Each row was made from one walk, in order. Every step used is in the known rows, and no mark comes twice. Write each row's walk.
Known rows
D/V/P/M:  .26 -.23 -.05  .31  .14 -.27  .11 -.20 -.03  .18  .37 -.26  .28  .01 -.20  .24  .29  .07  .14  .11  .00  .08 -.15
V/Y:  .04  .11  .21 -.02 -.11 -.12  .07 -.03  .03 -.02 -.08  .03  .20 -.13  .10 -.08  .01 -.13  .09 -.21 -.03  .25 -.15
M/Y/V/X:  .37 -.57  .19 -.09  .13 -.34  .42 -.07 -.18  .06  .37  .08  .01  .30  .18  .01 -.02  .24  .00  .17  .04  .19 -.15
X/M: -.22 -.02 -.05 -.06 -.31  .11 -.04  .01 -.09 -.07  .16 -.02  .20 -.35  .01 -.12 -.02 -.04  .12 -.15  .11 -.13 -.17
Y/V:  .29 -.26  .13  .03  .12 -.05  .08 -.10  .03 -.10  .18  .15  .16  .53  .04  .15 -.11  .21  .06 -.07 -.21  .21 -.11
Y/V/P/M/X:  .34 -.55 -.14  .17  .20 -.21  .23 -.07  .12  .29  .54 -.01  .16  .19 -.29  .06  .27 -.06  .20 -.16 -.24  .04 -.17
X/M/D/V: -.36 -.15  .21 -.10  .27  .09 -.24  .25  .11 -.09  .43 -.13  .39  .14  .07  .26 -.16  .25  .23 -.30  .01 -.05 -.08
P/V/D/M:  .21 -.13 -.16  .13 -.32 -.15  .25 -.08  .11  .33  .18  .01  .02 -.26  .06  .30 -.07  .16  .17  .11 -.38  .15 -.37
V/X/M: -.06 -.16  .04 -.13 -.41 -.07  .20 -.04 -.26 -.16  .16 -.02  .16 -.34  .05 -.21  .12  .02  .02  .02  .31 -.18 -.27
D/M/P/V/Y:  .20 -.08  .38 -.16 -.22 -.31  .02  .28  .37  .24  .21  .01  .14 -.20  .05  .03 -.06 -.07  .33 -.29 -.16  .56 -.51
D/V/X:  .19 -.31  .14  .00  .01 -.19  .07  .01 -.16 -.25  .14 -.04  .06  .32  .03  .08  .14  .23 -.08  .13  .16 -.04 -.11
P/M/X/V/Y:  .42 -.21  .22  .16  .02 -.23  .20  .19  .20  .08  .30 -.10  .22  .18 -.08  .01  .27 -.11  .33 -.61 -.26  .32 -.13
M/Y: -.10 -.36 -.05 -.03  .24 -.13  .10  .14  .02  .39  .30 -.07 -.12 -.21  .15  .03 -.15  .01  .13  .02 -.07  .12  .12
D/V/X/M: -.06 -.27  .06 -.08 -.29 -.04  .02  .03 -.21 -.26  .27 -.05  .23 -.09  .04 -.05  .08  .15  .06 -.05  .25 -.14 -.26
X/M/Y/V/P:  .16 -.55  .04  .03 -.06 -.25  .36 -.23 -.13  .29  .71  .02  .25  .00  .11  .17 -.27  .11  .03  .16 -.02  .16 -.04
P/V:  .24 -.05  .14 -.14 -.22 -.07 -.04  .31  .22  .17  .28  .07 -.07  .11 -.04  .05  .01  .13  .20  .00 -.27  .23 -.04
P/M/D/V/X:  .11 -.29  .28 -.02  .31 -.31  .20  .08 -.07 -.08  .28 -.19  .20  .21  .01  .17  .25  .28  .12  .04  .18 -.01 -.21
D/M/Y/V:  .21 -.53  .02  .11  .22 -.19  .17  .05  .14  .31  .37  .04  .07  .22  .14  .20 -.26  .21  .28 -.12 -.32  .28 -.26
X/M/D/V/Y: -.26 -.03  .37 -.08  .09 -.06 -.15  .19  .13 -.10  .27 -.06  .52 -.01  .15  .13 -.13  .09  .28 -.44 -.02  .23 -.22
D/V:  .00 -.19  .02  .11  .17  .06 -.31  .11  .08 -.14  .15 -.04  .13  .39 -.01  .24 -.06  .18  .06 -.10 -.09  .04  .04
P/V/D/M/X:  .15 -.44 -.28  .07 -.14 -.08  .15  .16  .26  .40  .38  .10 -.06 -.09 -.10  .13  .02  .02  .24 -.19 -.49  .02 -.28
P/M:  .17 -.03 -.06  .20  .16 -.16  .08 -.09  .03  .16  .01 -.19  .12 -.15 -.18  .02  .40 -.02  .24 -.03 -.02  .07 -.23
P/M/X:  .13 -.36 -.20  .13  .26 -.07  .01  .16  .19  .25  .25 -.06  .04  .00 -.30 -.09  .38 -.13  .28 -.31 -.21 -.06 -.15
X/V:  .36 -.12  .16  .13 -.03 -.10  .17  .13  .06 -.06  .28 -.14  .00  .39  .02  .16  .01  .11  .07 -.27 -.14  .11  .16
D/V/P:  .12 -.25  .01  .14 -.02 -.15  .03 -.15 -.09  .02  .44 -.09  .19  .20 -.04  .30 -.14  .12 -.13  .21  .03  .01  .09
V/D:  .03 -.16 -.17  .04 -.05 -.05  .27 -.45 -.14  .09  .12  .05  .05 -.14  .16  .23 -.03  .07 -.14  .25 -.14  .08  .04
M/P/V/Y:  .20 -.10  .45 -.25 -.14 -.29 -.01  .24  .33  .16  .26  .05  .15 -.09  .06 -.01 -.04 -.09  .28 -.22 -.11  .59 -.31

Write each row's walk
 .37 -.36 -.02  .23 -.03 -.09  .16  .38  .25  .13  .41 -.11 -.03  .35 -.14  .13  .04  .04  .25 -.55 -.35 -.02 -.05 -> D/M/X/V
 .05 -.25  .26 -.32 -.25 -.13 -.13  .32  .31  .21  .53  .01  .05 -.16 -.01  .02 -.05  .01  .28 -.13 -.02  .34 -.30 -> X/M/P/V
-.19 -.22  .17 -.04  .04 -.14  .08 -.03 -.05  .06  .65 -.16  .39  .00  .01  .33 -.21  .17  .02  .04  .14 -.06 -.01 -> X/M/D/V/P
-.15  .01  .39 -.07  .26 -.12 -.11  .18  .17 -.07  .19 -.06  .41  .16  .14  .20 -.12  .10  .22 -.36 -.08  .28 -.14 -> M/D/V/Y
-.19 -.19  .39 -.31  .11 -.14  .32  .09 -.05 -.06  .46 -.01  .35 -.05  .15  .04 -.08  .24  .17 -.15  .19 -.04 -.30 -> Y/V/X/M/D
 .01 -.26  .33 -.14  .24 -.22  .16  .13 -.09 -.18  .29 -.10  .14  .31  .08  .17  .05  .28  .00  .05  .19 -.03 -.12 -> M/D/V/X
-.48  .04  .24 -.25  .12  .03  .07  .19  .07  .08  .34 -.10  .31 -.33  .11  .03 -.12  .08  .23 -.26  .14 -.13 -.14 -> X/M/D
-.23 -.14  .25 -.05  .45  .00 -.22  .25  .16 -.04  .33 -.10  .25  .34  .06  .34 -.15  .27  .15 -.19 -.05  .04  .03 -> M/D/V
 .07 -.55  .06 -.05  .13 -.07  .09  .01  .02  .18  .53  .08  .19  .14  .18  .08 -.24  .19  .24 -.15 -.19  .23 -.13 -> X/M/Y/V
 .04 -.10 -.25  .23 -.20 -.12  .28 -.28 -.01  .24 -.02 -.05  .05 -.34  .09  .26 -.09  .09  .04  .10 -.20  .02 -.32 -> V/D/M
-.10 -.02  .24 -.02  .38 -.32  .35 -.04  .05  .34  .43 -.28  .30 -.26 -.08  .22  .14  .07  .21  .03  .11  .02 -.14 -> V/P/M/D
 .31 -.51 -.01  .24  .25 -.42  .39 -.02  .01  .58  .65 -.30  .04 -.21  .00  .18  .12  .02  .26  .03 -.09  .21  .06 -> X/V/P/M/Y
 .05 -.15  .30  .00  .45 -.33  .38 -.12  .09  .29  .51 -.19  .38  .02 -.06  .27  .09  .16  .25  .00  .03  .15 -.20 -> Y/V/P/M/D
 .01 -.40 -.37  .13 -.02 -.04  .18  .01  .15  .31  .24  .07 -.04 -.14 -.08  .12  .01 -.04  .11 -.21 -.36 -.10 -.25 -> V/D/M/X
-.08 -.22  .20  .01  .20 -.19  .10 -.04 -.01  .11  .57 -.17  .29  .17  .02  .37 -.21  .20 -.05  .13  .09  .00  .07 -> M/D/V/P
 .27 -.17 -.14  .30 -.21 -.17  .38 -.19  .02  .18  .18 -.12  .06 -.08  .10  .36 -.06  .16  .08 -.08 -.30  .08 -.23 -> X/V/D/M
-.36 -.06  .31 -.32  .04 -.12  .28  .15 -.10 -.03  .36 -.11  .27 -.32  .13 -.04 -.02  .13  .13 -.12  .30 -.15 -.25 -> V/X/M/D
 .24 -.20 -.06 -.08 -.24 -.12  .25 -.22  .03  .22  .34  .12  .01 -.05  .12  .28 -.01  .18  .03  .27 -.35  .28  .01 -> P/V/D
 .22 -.24  .21 -.17 -.14 -.24 -.05  .38  .43  .35  .36 -.03 -.07 -.08 -.04  .14 -.08  .05  .32 -.10 -.17  .38 -.43 -> D/M/P/V
 .20 -.42 -.19  .16  .14 -.19  .18  .00  .11  .34  .44 -.09  .09 -.10 -.31 -.02  .34 -.15  .17 -.13 -.14 -.07 -.11 -> V/P/M/X
 .11 -.44 -.10  .16  .27 -.38  .34 -.09 -.04  .61  .51 -.26  .02 -.41 -.01  .10  .11 -.03  .21  .16 -.02  .15 -.02 -> V/P/M/Y
 .19 -.58 -.10  .05  .20 -.18  .38 -.46 -.08  .26  .48  .14  .12  .15  .30  .35 -.23  .23 -.01  .21 -.34  .33  .03 -> M/Y/V/D
 .33  .02  .37  .09 -.13 -.20  .19  .09  .07 -.08  .14 -.06  .21  .19  .10  .04  .03 -.03  .14 -.42 -.13  .33 -.03 -> X/V/Y
 .20 -.25  .30 -.30 -.04 -.19 -.08  .32  .38  .23  .43  .02 -.08  .04 -.02  .08 -.05  .04  .21 -.04 -.09  .41 -.18 -> M/P/V
